Every row comes from one small tree of marks. The marks that hang from a mark follow it in brackets, in alphabetical order. Every link used is in the known rows. Which tree was each row made from?
In the rows, zero is written as 100.
Known rows
robez[fupok[kofu[daral] lizes[zasuri[notor]]] sese]: 113 68 186 65 86 124 67 81 139 103 119 107 80 121 75 136 115 98 73 106
 84 73 125 96 126 94 76 120 159 109 71
robez[fupok]: 98 78 104 80 92 88 82 92 114 102 94 111 101 114 78 99 100 111 94 88 106
 101 115 89 117 110 89 102 108 103 79
notor[zasuri[lizes[fupok] misa[benage]]]: 96 100 101 75 104 114 144 104 135 106 85 61 57 138 94 105 76 98 110 78
 104 98 75 65 121 100 90 104 95 103 58
robez[sese]: 115 87 105 93 83 105 69 101 104 93 83 87 103 105 110 93 95 111 104 90
 111 93 93 94 88 82 105 96 107 101 114
daral[kofu]: 96 92 102 107 104 90 108 115 98 111 92 90 107 125 98 88 107 91 93 117 82
 98 107 111 101 103 101 92 109 104 108
daral[kofu[fupok[lizes[zasuri[notor]] robez[sese]]]]: 98 64 185 80 104 140 103 120 127 121 126 99 72 136 121 112 101 105 99
 100 70 82 96 107 110 72 81 129 152 148 80
nufesil[daral[kofu[fupok[lizes]]]]: 82 72 122 118 119 95 96 127 111 129 117 94 82 138 118 112 122 99 98 101
 68 89 120 91 114 101 105 71 114 149 66
lizes[fupok[robez[sese]] zasuri[notor]]: 114 85 156 51 90 132 112 114 147 140 125 97 58 123 109 99 75 120 93 92
 110 107 81 107 117 70 77 135 138 131 82
lizes[zasuri[misa tilusa]]: 119 125 105 82 117 131 78 90 133 109 99 93 34 107 140 104 83 96 82 78 96
 127 49 81 101 77 90 154 106 121 97
notor[zasuri[lizes[fupok[robez]] misa[benage] tilusa]]: 99 106 110 78 128 122 132 83 144 103 98 81 20 155 120 87 67 104 108 65
 110 99 57 61 133 93 77 130 106 109 46
nufesil[daral[kofu[fupok[lizes[zasuri] robez[sese]]]]]: 86 56 158 104 123 124 90 132 131 145 120 85 55 145 143 106 102 121 104
 94 82 86 105 82 105 88 101 94 153 160 67
kekeb[benage[misa]]: 76 113 111 98 84 93 96 89 86 108 100 100 90 133 81 87 89 110 115 99 99
 113 78 79 110 86 78 84 88 66 86
zasuri[lizes[fupok] misa[benage] notor]: 109 120 106 52 83 122 123 105 140 102 91 75 55 142 92 100 73 101 100 75
 107 109 73 90 116 90 90 115 92 109 59
misa[benage[kekeb]]: 85 126 89 92 83 108 107 85 111 86 80 85 98 95 121 85 93 130 128 96 120
 91 111 113 112 117 120 72 107 71 100
kofu[daral fupok[lizes[zasuri] robez[sese]]]: 117 63 168 117 122 139 100 96 121 121 139 103 74 107 132 137 106 120 108
 83 72 66 115 84 124 77 108 123 156 140 64
lizes[fupok[kofu[daral] robez] zasuri[misa]]: 99 104 151 110 134 138 115 99 140 167 147 94 45 136 115 108 99 100 79
 105 85 88 109 76 144 96 87 142 153 115 49
benage[kekeb misa]: 71 128 90 102 103 121 90 86 116 118 96 88 75 119 111 80 100 120 105 91
 114 96 93 105 114 94 107 107 97 63 91
daral[kofu[fupok[lizes[zasuri[misa]]]]]: 101 88 139 109 126 133 105 123 118 133 118 84 64 128 132 127 110 89 86
 98 61 97 88 85 106 96 99 133 126 146 80
fupok[lizes robez]: 95 96 125 109 115 112 107 101 95 106 128 115 81 117 123 105 111 98 97
 102 121 67 108 93 93 128 87 117 113 118 87
lizes[zasuri]: 104 101 115 88 103 116 119 104 117 110 102 103 80 93 109 118 96 106 99
 103 96 115 90 99 94 98 100 116 123 112 97
notor[zasuri]: 84 86 119 95 109 99 123 103 103 92 100 94 93 96 96 110 95 91 107 105 99
 97 103 89 110 99 77 95 96 87 94
notor[zasuri[lizes[fupok[kofu robez]] misa tilusa]]: 87 107 127 94 145 125 119 86 147 125 123 88 19 178 101 87 86 77 77 93 95
 91 64 61 138 84 64 153 113 107 52
robez[fupok sese]: 111 67 114 72 74 97 51 89 120 97 77 100 107 116 83 86 98 123 95 76 119
 91 108 85 106 92 94 99 120 107 94
lizes[fupok[robez[sese]] zasuri[notor tilusa]]: 125 94 149 51 101 137 91 99 157 128 125 103 32 132 121 95 70 119 82 90
 106 114 61 105 123 55 80 155 131 138 77
fupok[kofu[daral] robez]: 87 98 141 127 123 115 107 75 97 115 131 111 97 119 99 95 112 96 95 116
 84 69 129 96 132 104 95 107 140 84 73
daral[kofu[fupok[robez]]]: 83 75 132 123 121 106 118 105 104 127 122 101 105 138 109 81 108 105 110
 100 67 95 110 101 128 85 96 108 130 124 75
robez[fupok[lizes[zasuri[misa[benage] tilusa]]] sese]: 128 89 125 55 79 131 37 77 144 86 78 81 34 124 135 109 88 124 92 63 127
 95 71 66 100 105 91 136 135 130 85
tilusa[zasuri[lizes misa[benage] notor]]: 104 131 112 36 77 126 125 89 131 76 66 87 78 124 123 85 82 88 109 78 105
 124 58 73 90 99 92 104 98 79 65
zasuri[lizes[fupok] misa notor tilusa]: 129 122 102 54 116 126 99 93 149 112 105 90 26 152 100 101 73 85 68 70
 93 119 45 90 119 59 78 155 80 129 62

Write each row's tree
118 58 154 128 120 122 84 89 101 109 136 100 95 112 127 118 110 113 107
 81 82 49 123 81 124 84 108 109 138 129 63 -> kofu[daral fupok[lizes robez[sese]]]
122 74 112 80 102 110 113 111 128 128 104 91 69 154 94 83 87 114 96 78
 115 84 84 87 103 80 105 116 118 125 71 -> zasuri[lizes[fupok[robez[sese]]]]
108 88 133 69 108 123 80 102 131 120 106 106 57 118 121 127 104 100 78
 79 114 97 96 72 98 119 78 139 123 130 75 -> robez[fupok[lizes[zasuri[misa]]]]
92 77 132 106 102 92 78 68 114 113 110 112 110 121 63 110 118 99 85 108
 77 81 144 89 142 106 95 96 138 88 65 -> robez[fupok[kofu[daral]]]
101 88 155 52 86 127 122 97 148 124 110 97 81 168 94 75 108 91 82 113
 103 94 84 86 117 79 84 125 135 102 55 -> tilusa[zasuri[lizes[fupok[kofu robez[sese]]] notor]]
99 55 148 124 109 115 87 113 101 120 120 91 98 144 123 91 117 106 102 99
 80 60 115 94 107 90 101 108 137 142 89 -> daral[kofu[fupok[lizes robez[sese]]]]
101 92 105 80 124 112 133 113 134 122 94 76 52 141 90 113 86 88 85 81
 100 101 71 67 117 82 78 115 90 110 66 -> notor[zasuri[lizes[fupok] misa]]
124 88 110 82 108 125 93 108 137 136 101 81 50 164 117 78 77 115 87 61
 123 88 64 70 100 75 94 133 106 128 70 -> zasuri[lizes[fupok[robez[sese]]] misa]
104 103 111 81 146 128 124 93 140 124 114 92 18 162 114 92 75 92 83 73
 104 101 54 64 128 79 69 151 100 118 50 -> notor[zasuri[lizes[fupok[robez]] misa tilusa]]
84 69 147 95 115 115 129 105 131 126 112 78 70 164 72 93 97 97 92 110
 103 71 94 76 128 81 78 121 136 103 71 -> notor[zasuri[lizes[fupok[kofu robez[sese]]]]]
106 165 87 50 94 130 92 65 143 65 72 89 35 130 128 79 65 109 106 62 117
 114 48 105 109 80 98 129 83 77 85 -> zasuri[lizes misa[benage[kekeb]] notor tilusa]
125 124 130 55 110 139 95 102 159 130 120 98 17 128 122 109 73 99 70 82
 90 135 51 97 122 60 74 164 101 135 72 -> lizes[fupok zasuri[misa notor tilusa]]
105 103 180 77 103 146 71 84 132 101 132 110 39 130 126 107 100 89 75
 114 107 85 74 105 105 88 65 162 148 126 100 -> fupok[kofu lizes[zasuri[notor tilusa]] robez[sese]]
121 71 154 91 106 115 50 67 140 104 113 105 59 129 95 132 122 103 67 106
 84 74 115 80 123 89 99 134 166 120 81 -> robez[fupok[kofu[daral] lizes[zasuri[tilusa]]] sese]
110 91 116 114 118 103 130 94 122 131 120 91 84 143 56 120 112 86 77 115
 67 81 122 100 137 84 116 105 128 102 55 -> zasuri[lizes[fupok[kofu[daral]]]]
93 144 124 49 85 146 119 98 163 121 99 81 41 116 134 101 70 125 105 80
 122 118 83 111 126 96 96 113 113 100 75 -> lizes[fupok zasuri[misa[benage[kekeb]] notor]]
102 121 125 52 93 129 97 94 126 99 96 105 86 109 138 88 97 83 88 92 105
 118 71 81 96 88 69 119 91 90 75 -> tilusa[zasuri[misa notor]]
118 119 110 61 107 122 115 112 140 121 104 91 53 145 84 107 77 87 76 76
 99 113 67 92 113 74 80 134 81 115 68 -> zasuri[lizes[fupok] misa notor]
98 99 152 92 119 120 142 88 131 133 140 110 69 159 63 105 99 86 78 114
 75 81 114 102 147 83 83 122 134 99 42 -> zasuri[lizes[fupok[kofu[daral] robez]] notor]
115 81 138 37 89 121 128 104 144 123 99 105 73 152 104 76 93 101 95 93
 107 104 76 86 107 69 87 121 118 114 54 -> tilusa[zasuri[lizes[fupok[robez[sese]]] notor]]
103 98 181 68 109 136 77 81 139 119 126 113 54 127 94 141 112 82 65 103
 84 85 117 83 127 105 60 142 141 112 61 -> robez[fupok[kofu[daral] lizes[zasuri[misa notor]]]]
123 130 138 61 119 145 78 93 137 95 117 104 19 114 142 126 85 80 67 86
 100 112 49 93 92 89 66 166 102 128 91 -> fupok[lizes[zasuri[misa notor tilusa]]]
118 91 135 110 122 129 91 91 133 142 121 81 57 167 97 85 93 103 78 85 92
 65 96 71 128 76 103 130 136 109 57 -> zasuri[lizes[fupok[kofu[daral] robez[sese]]] misa]
103 96 96 83 127 99 128 86 120 77 87 96 58 121 88 110 85 83 98 90 83 108
 61 82 109 77 87 124 92 94 85 -> notor[zasuri[lizes tilusa]]
121 125 99 48 93 127 104 88 154 96 94 81 28 149 99 93 66 97 92 68 99 120
 49 86 124 76 90 134 84 117 60 -> zasuri[lizes[fupok] misa[benage] notor tilusa]
101 153 88 76 105 140 87 74 142 92 79 82 34 104 164 93 76 122 109 73 113
 116 60 95 109 96 111 125 116 90 96 -> lizes[zasuri[misa[benage[kekeb]] tilusa]]
108 113 134 45 113 137 136 106 148 133 110 106 53 161 121 78 87 86 87 82
 107 117 67 73 112 86 70 137 102 112 36 -> tilusa[zasuri[lizes[fupok[robez]] misa notor]]
110 110 97 80 136 114 105 87 125 80 85 86 34 130 109 103 78 78 92 74 93
 108 46 66 107 75 79 138 83 96 80 -> notor[zasuri[lizes misa tilusa]]
113 107 114 111 126 113 116 97 133 135 116 84 62 153 75 116 106 81 70
 100 74 82 104 79 134 86 104 121 116 104 54 -> zasuri[lizes[fupok[kofu[daral]]] misa]
119 131 73 83 104 115 92 75 125 71 68 81 47 125 116 86 77 101 102 66 101
 113 49 74 102 92 109 127 91 98 87 -> zasuri[lizes misa[benage] tilusa]
108 101 100 101 113 101 110 89 133 116 110 92 58 161 64 104 109 81 67
 115 76 101 81 98 128 78 106 135 109 118 73 -> zasuri[lizes[fupok[kofu]] tilusa]
109 76 164 122 139 133 128 95 115 128 151 114 70 102 127 147 110 103 108
 92 65 73 119 87 135 90 107 125 149 135 51 -> kofu[daral fupok[lizes[zasuri] robez]]
113 72 143 93 107 122 124 84 133 138 108 92 87 164 96 88 117 96 84 112
 81 75 114 73 126 79 112 111 154 98 42 -> tilusa[zasuri[lizes[fupok[kofu[daral] robez[sese]]]]]
105 135 152 72 112 149 73 88 138 101 130 101 25 129 126 124 105 69 62
 110 91 102 65 94 100 94 63 168 115 120 90 -> fupok[kofu lizes[zasuri[misa notor tilusa]]]
99 63 138 116 105 113 87 107 108 120 108 90 103 144 113 70 100 117 112
 88 78 81 102 97 117 71 105 106 139 127 85 -> daral[kofu[fupok[robez[sese]]]]
